What can hang from each mark:
pofe: dasa faki zukom
zukom: papiv pofe risadut
risadut: tipe zukom
papiv: dasa faki
guka: dasa faki zukom
faki: papiv pofe risadut
dasa: papiv pofe risadut
tipe: risadut

Each row was made from one small tree. Brackets hold a mark, then the marks that hang from it, in alphabetical order. Every link used is in the known rows. Write each row's tree.
Known rows:
{tipe risadut}: [  9 -23  28   0  -3  12  -4  14  -1  49 -12  27 -22  16  -2   4  -1 -27
  13  -4   5 -18   3  -6  11  -1   1 -14  -1   4 -11]
{papiv dasa {faki pofe risadut}}: [ 35  29  15  31   9  19  -3  34  30  34 -16   3   9  -6 -25  39  11 -13
  -1   8  -2  35 -20  -5 -18  -3 -19 -62  24  -3  23]
{guka faki}: [-10 -39  12   1  16  -8  -8  -1   2   7  -7   7  11  -5 -29  -7  11 -17
 -10  -2  -2 -16 -18 -25  -8  19 -25  -5  43   8  -2]
{risadut tipe {zukom papiv pofe}}: [ -4 -12  21   7 -39  47   0  31  29  39   2  38  -8 -12  -4  50   2 -26
 -18  -5  24  45 -35  -5 -16   5  -1  -6  19 -27  15]
{risadut tipe {zukom {pofe dasa}}}: [ -5 -16  27  20 -30  30  -2  38  18  22  14  43   2  -3   8  46  -4 -19
  -5   2  28  30 -40 -11   2   1   2 -22  10  -7  22]
{guka {faki papiv}}: [  3 -31  15 -15  18 -12   3  -1  30   4 -10  -3  15  -5 -29 -15  21 -20
 -11  -4 -19 -24 -23 -13 -27  17 -41  -5  36  16 -15]
{zukom papiv {pofe dasa} risadut}: [ 32  19 -37 -10 -16  25  49  -1 -12  34  11  41  -2  40 -23  35  37 -34
   5 -16  46  86 -28  31 -35  -3 -16  -8  18 -31  -7]
{zukom {papiv dasa faki}}: [ 25   5 -15  -7  -6  26  13  17  22  38 -26  16  -2 -16 -40  26  30 -14
 -23   9 -10  46 -17  -4 -34  -5 -28 -14  52 -33  20]
{pofe {dasa papiv} {zukom risadut}}: [ 20  18   3  -3 -23 -13   5  23  11  32  21   4   1  48 -10 -21  34 -25
  -7   4  22  53 -17  11  -7 -16 -15 -33   2  27 -12]
{dasa {papiv faki} pofe risadut}: [ 12  29  40  12 -11  73 -19  18  20  57  27 -59  17  43   0   4  10 -40
 -58  33 -34  -2  10  -9   9  -1 -40  -5  24  -4  -7]
{zukom {pofe dasa {faki papiv}}}: [ 18 -17 -18 -15 -11  20  32   8  23   3  12  21  18  34 -29   5  19  -9
  29   1  16  52 -43   2  -7  -4 -12 -23  10  11  -8]
{tipe {risadut {zukom {papiv faki} pofe}}}: [  7 -20  31  12 -18  40  -3  20   7  67   6  31 -24   0 -11  35  13 -31
   9 -22  30  15  -7   9  -6  -8   1   2  -3  -6 -24]
{pofe dasa}: [ 19 -21 -13 -12  -2  -7  16   4 -13  -6   5  37   8  16 -23   3  20  -1
   2  19  -6  11 -12  -2  13   4 -20 -25  22   9  15]
{zukom {papiv {dasa pofe}} risadut}: [ 35  22   5 -12  -9  25  38   5  11  64  -5  29  -3  19 -10  23  40 -24
 -16  -5  13  44 -16  13 -40 -17 -40 -18  37 -56  11]
{papiv dasa faki}: [ 16   8   8  25   7  17  -4  37  25  33 -17   4   6 -18 -21  28   4  -7
 -13  16  -1  24 -26 -21 -18 -18 -21 -38  45 -16  30]
{dasa {papiv faki} pofe {risadut zukom}}: [  8  20  59  24 -17  79 -32  22  23  69  46 -51  19  25   2  16  17 -32
 -62  20 -22  -6   6  -4  11  -9 -43   2  15  -4 -14]
{faki papiv risadut}: [ 34  10   7 -15   1   0 -15   9  34  13 -18   2  -6   6 -23 -10   9 -31
  19  -2 -13  -4   5  31 -12  14 -27 -38   8  15 -18]
{faki papiv pofe {risadut tipe zukom}}: [ 36  19  43   3  -9  18   4  30  67  25  -7  13  12   0  -8  24  15 -26
   2  -6 -20   8 -20  21 -29  19 -30 -48 -23  20  -7]
{papiv {dasa pofe} {faki risadut}}: [ 31  25  33  26  -6  37  -4  33  27  42  -7   1   1   4 -15  33   6 -26
   0  17   8  26  -7  -3  -5 -14 -24 -52  45 -25  21]
{tipe {risadut zukom}}: [  2 -33  47  12  -9  17 -15  20   1  61   6  35 -20  -3   1  16   6 -18
  11 -15  16 -23  -1   0  11  -9  -2  -8  -9   6 -18]
{faki pofe risadut}: [ 29   6  14   8  -5  13  -1   4   8  20  -2   9   0  18 -28  19   3 -16
   8   4   2  15  -2  10   6  25  -7 -42  -4  12  -4]
{papiv {dasa {pofe faki}}}: [ 20 -15  32  -8 -10  21  19  14  26  44   3  14   8  18  -8  12  19   2
  -3  21  -2  11 -31 -23   7 -22 -26 -36  42 -31  21]
{dasa {papiv faki}}: [ -8   2 -10   5   2  33 -19  29  28  37   5 -32  21   7 -33   4  -7 -18
 -41  16 -18   4  -5 -13  -1 -11 -28 -15  23   9  -5]
{guka {zukom {risadut tipe}}}: [ -6  17  14  25 -23   2   8  17  -2  40 -11   9  19  -3   8  13  -9 -36
   8   2  18  19 -42   1 -13  18 -22 -38  -8 -18  27]
{guka faki {zukom risadut}}: [-15  -7  17  23   1 -21   2  -5 -10  32  -2  -2  30  -6 -11   1  16 -39
   7 -19  22  -3 -45  -5 -25  30 -38 -25  11   1   3]
{pofe {faki risadut}}: [  9 -13   0   1  -1  21 -16   9  12  23 -17  27  19   0 -38 -30   7 -12
  43 -12   2  25  -9 -12  -1   3 -18 -43   8  19   6]
{pofe dasa {faki papiv}}: [ 28 -18 -13 -29   6   1  34  10  33  -4  -4  38  40  12 -36 -35  40   3
  31  -1 -30  28 -27  -9 -19  -7 -48 -39   3  31   4]
{papiv {dasa pofe risadut}}: [ 31   6  46   3  -5  25  -5   8   5  45   4  -4 -10  26  17  20  23 -13
 -25  30 -10  -1 -20 -12  13  -5 -20 -28  45 -29  24]
{pofe dasa {zukom papiv risadut}}: [ 36  13  -2 -12 -34 -11  26   9   0  23   2  35 -14  31 -20 -13  52 -26
   8  -5  28  80 -14  20 -27  -4 -14 -21  12   3  -2]
{guka {zukom papiv risadut}}: [  6  11  -6   6 -25   4  18  -2  -8  50  -7   9  12  -5 -15  15  19 -32
   3  -6  19  34 -34  20 -25  20 -30 -19   3 -31   9]
{guka {dasa {pofe faki}} {zukom risadut}}: [ 12   4  37  17 -36   6  48   6  -1  68  17   9  50   9 -22  16   2 -42
   5 -15  19  25 -29  17 -13  -2 -59 -12  -2 -11  16]
{risadut tipe}: [ -2  -7  16   7 -14  19   0  35  21  13 -29  24   2  -1   2   9 -20 -24
 -13  21 -14   8 -22 -29  -4  13  -7 -29  23 -11  38]

Which tree is each row?
[ 37  13  39 -18  -1  18  13  19  51  28 -13  -9   0  18  14   7  23 -22
 -22  24 -37  -7 -28  -1 -19  -4 -39 -28  32 -17  12]
{faki {papiv {dasa pofe {risadut tipe}}}}
[ -6 -11  23  16 -28  34  -6  41  26  28  19  29   7   4   7  45  -3 -20
 -17   3  21  27 -39 -11   4  -3  -3 -23   9  -1  15]
{risadut tipe {zukom {pofe {dasa papiv}}}}
[ 32  22  15 -11  -5   8 -13  29  48   9 -36  11  -2   5  -4  -4  -2 -43
  16   1 -23   3  -4  18 -21  20 -26 -51   8  13   4]
{faki papiv {risadut tipe}}
[  5  -9  30   5 -23  29  -9  38  33  44 -15  45  -3 -29   1  39  16 -14
 -25  -2  -2  24 -33 -15 -22  -2 -19 -22  31 -29  33]
{risadut tipe {zukom {papiv dasa}}}
[  5  13  37  18 -36   2  -2  32  19  36 -12  10 -17  16   3 -17   1 -35
   5   1  35  49 -21  -6 -20  -5   6 -26   2  -3  11]
{pofe {zukom {risadut tipe}}}
[ 42  30  19 -11   3  -2 -15  34  55  20 -41  13  -7   7   7   8  10 -38
  12   2 -24   7 -17  12 -22   8 -27 -68  22   5  15]
{faki {papiv dasa} {risadut tipe}}
[  9  20  28  38 -18  33  20  39  37  29  -9  -5  15  -1 -26  14  -4 -24
 -10   9   8  53 -22 -15 -34  -1 -13 -26  -2   1  16]
{papiv {faki {pofe {zukom {risadut tipe}}}}}
[  1  15  47  -5 -44  41   8  28  42  66  30 -36   5  57   5  -6   4 -37
 -42  23  10  22  -8  -5   5 -22 -21 -15  15 -14 -16]
{dasa papiv {pofe {zukom {risadut tipe}}}}
[  3 -13  18  13   2 -20  13 -13  -5  10   7  -7  37   8 -17  12  35 -24
  -6   0  -9   0 -50 -10  -9  50 -38 -26   6  23   8]
{guka {faki {pofe {dasa risadut}}} zukom}
[ 34   9  12 -12 -19 -10  34  23  43  19   0  31  24  31 -22 -56  54 -15
  48 -16  10  74 -35   5 -43 -21 -35 -46 -16  38  -9]
{pofe dasa {faki papiv} {zukom risadut}}
[ 39   2  21 -22   8  -2  42  12  63  24  -4  -8  13  13 -16  21  28   8
 -23  20 -33   3 -43   2 -29  -6 -39 -29   7  -2  -1]
{faki {papiv dasa} pofe}
[  5  26  16   3   3  36 -45  27  14  41  -9 -34   7  31  19  -4   2 -40
 -53  21 -46  -4  -9 -23   6  15 -22 -21  17  16  16]
{dasa papiv {risadut tipe}}
[ 17 -16   5 -18   7  10  14  16  50  26 -17  14  28  -2 -29 -27  23   4
  20   0 -23  16 -36 -18 -25 -16 -39 -36  15   9   8]
{pofe {faki {papiv dasa}}}
[ 17  17  10  33  -1  34  -1  25  20  21 -10   0  15  -7 -41  21  -5 -21
   3   5   1  31   0   0 -16  12 -17 -37   5   8   6]
{papiv {faki pofe risadut}}
[  8  -7  36  25 -12  35 -36   4 -15  35  18   1 -13   3   5  21  12 -19
 -14   3  13   7 -16   0  13  12   0   1   8   3  -1]
{dasa {risadut {zukom pofe}}}
[ 24  -4  14   5 -13  13 -36   9   3  40  -3  31 -17 -15 -23  23  21 -21
  10 -15  20  15   3  23   2   7 -12 -34  23  -7  -4]
{faki {risadut {zukom {papiv dasa}}}}
[ -1  19  20  32  -3  59 -53  25  13  56  30 -44  12  11  -7  22  11 -30
 -48   3  -8  13  -9  -2   0  -3 -20  -2   9  19 -15]
{dasa {papiv faki} {risadut {zukom pofe}}}
[ -5 -32   9   8 -19  30  -6  14  13  34  41  23  16   4 -23  22  16   3
   3  -8  31  29 -35  -1  10 -17 -10 -12   4   9 -15]
{risadut {zukom {pofe {dasa papiv} faki}}}
[  9   2  31  10 -38  14 -26  32  38  29 -26  18  -1  11 -20 -46   9 -32
  48 -11  20  66 -18 -17 -11   3   7 -52   1  30   6]
{pofe {faki {risadut tipe}} zukom}
[ 10 -22 -20  -6 -15  23  25   6   4   6  16  28  15  33 -31  10  11  -8
  29   2  29  57 -39  -6   7  -5  -1 -24  13   8   1]
{zukom {pofe dasa faki}}
[ 32  29  28  35  14  30  -4  30  23  38 -11 -12  13  -2  -9  35  20 -11
 -27  19 -22  30 -28 -21 -21  -1 -25 -39  25  -4  32]
{papiv {dasa risadut} {faki pofe}}
[ -2  -8  23  23  -1 -35  21   0 -15  45   2   8  47 -11 -29  17  11 -49
  -6 -35  16   2 -36  10 -31  24 -62  -7  19  15   8]
{guka dasa faki {zukom risadut}}
[ 44  16  17 -13   1   7  15   5  48  16  -9  -6   7  18 -28   7  20 -20
   8   1 -23   6  -9  28 -21  19 -31 -41 -13  20 -21]
{faki papiv pofe risadut}
[  1   6  21  14  -6  44 -53  11   2  56  35 -37   2  25   4  17  15 -23
 -49   5  -5  -1 -13   1  17   2 -13   1   6  16 -19]
{dasa papiv {risadut {zukom pofe}}}
[ 17 -24  49  -3 -17  31   0  14  11  76   7  37 -25   4   2  27  26 -21
   1 -12  12  -8  -4   5   2 -14 -12  -7   8 -18 -17]
{tipe {risadut {zukom {papiv {dasa pofe}}}}}
[ 33  35  16  -7 -12  33  39  25  23  62 -23  39   0  18   7  27  28 -37
 -20  -3   3  52 -25  -1 -47 -10 -39 -30  36 -59  31]
{zukom {papiv {dasa pofe}} {risadut tipe}}
[ 30  12 -12 -13 -21  37   9   7  10  41 -14  12 -24  27  -5  47  28 -31
 -19  10  13  66 -39   4 -15   9   3 -10  48 -39  15]
{zukom {papiv {dasa {risadut tipe}}} pofe}
[ 29  49  -5  16   1  32  26  41  26  57 -39  36   9  -8  -8  30  23 -41
 -16 -12  -1  69 -26  -6 -69  -9 -41 -38  34 -45  38]
{zukom {papiv dasa faki} {risadut tipe}}
[ 16  18  22   2 -41  10   8  26  23  45 -20  16 -22  14  -8 -13  19 -40
  -4  -3  28  70 -17   4 -39  -2  -1 -15  14 -15   7]
{pofe {zukom papiv {risadut tipe}}}
[ -1  -9  -8  10 -33   0  15  -1 -12  18  14   0   9  16 -12  31   3 -22
  13  15  33  32 -51  12  17  21  -1 -26   3  -8   7]
{guka {zukom {pofe dasa}}}
[ 31  21 -17   4 -15  50   9  13  12  43  -9   0 -15  14 -25  51  29 -31
 -18   6  16  78 -33   7 -28   4  -5  -6  49 -35   9]
{zukom {papiv {dasa risadut} faki} pofe}
[ 43   9  45  -6 -11  12 -15  16  49  41   8   8  -6   2  -3  20  28 -20
   9  -4   1  -8  -9  34 -11  -9 -35 -46  17  -4 -17]
{faki {papiv {dasa pofe}} {risadut zukom}}
[ 45   4  23 -16   3   6  38   3  40   9  15   3  22  22 -14  12  47   0
 -20  15 -39   5 -29  14 -23  13 -46 -19 -16  25 -10]
{faki papiv {pofe {dasa {risadut zukom}}}}
[ 30  -9  -4 -24 -41 -12  18   7   5  10  -1  28 -19  25 -31 -13  48 -17
   2  13  14  67 -14  11  -9   4  -5 -13  24   9  -2]
{pofe dasa {zukom papiv}}
[ 49  15   8 -10 -30   0  12   4  12  15   2  21 -10  35 -33   7  42 -24
  15   1  10  64  -4  26  -6  23  -3 -44  -5  23 -10]
{faki {pofe dasa {zukom papiv}} risadut}
[ 16  -5   0  -4  -8  32  10   9  30  26   2  -1   7  26 -15   7  12 -16
  17   0  14  43 -45  -5 -10  -7  -6 -21  15   1  -4]
{zukom {pofe {faki {papiv {dasa risadut}}}}}
[ 17   3  35  12 -24   5  27  12  23  35  10  -1   0  23 -18   3  12 -10
  -8   8  21  41 -27  -3 -16   1  -1 -17 -13   3  -5]
{faki {pofe {zukom risadut}}}
[ -1  18  25  29   4  50 -58  27  13  56  22 -40  17  -1  -9   7  15 -24
 -52   5 -26  -2  -1  -7  -1  -3 -32  -7   8  23  -8]
{dasa {papiv faki} {risadut zukom}}
[ 18  18 -26  -4 -19  36  37   0  -3  50   5  22  -9  29 -22  35  18 -38
  -1 -17  50  77 -27  26 -38  -2  -8   2  16 -43 -10]
{zukom papiv pofe risadut}
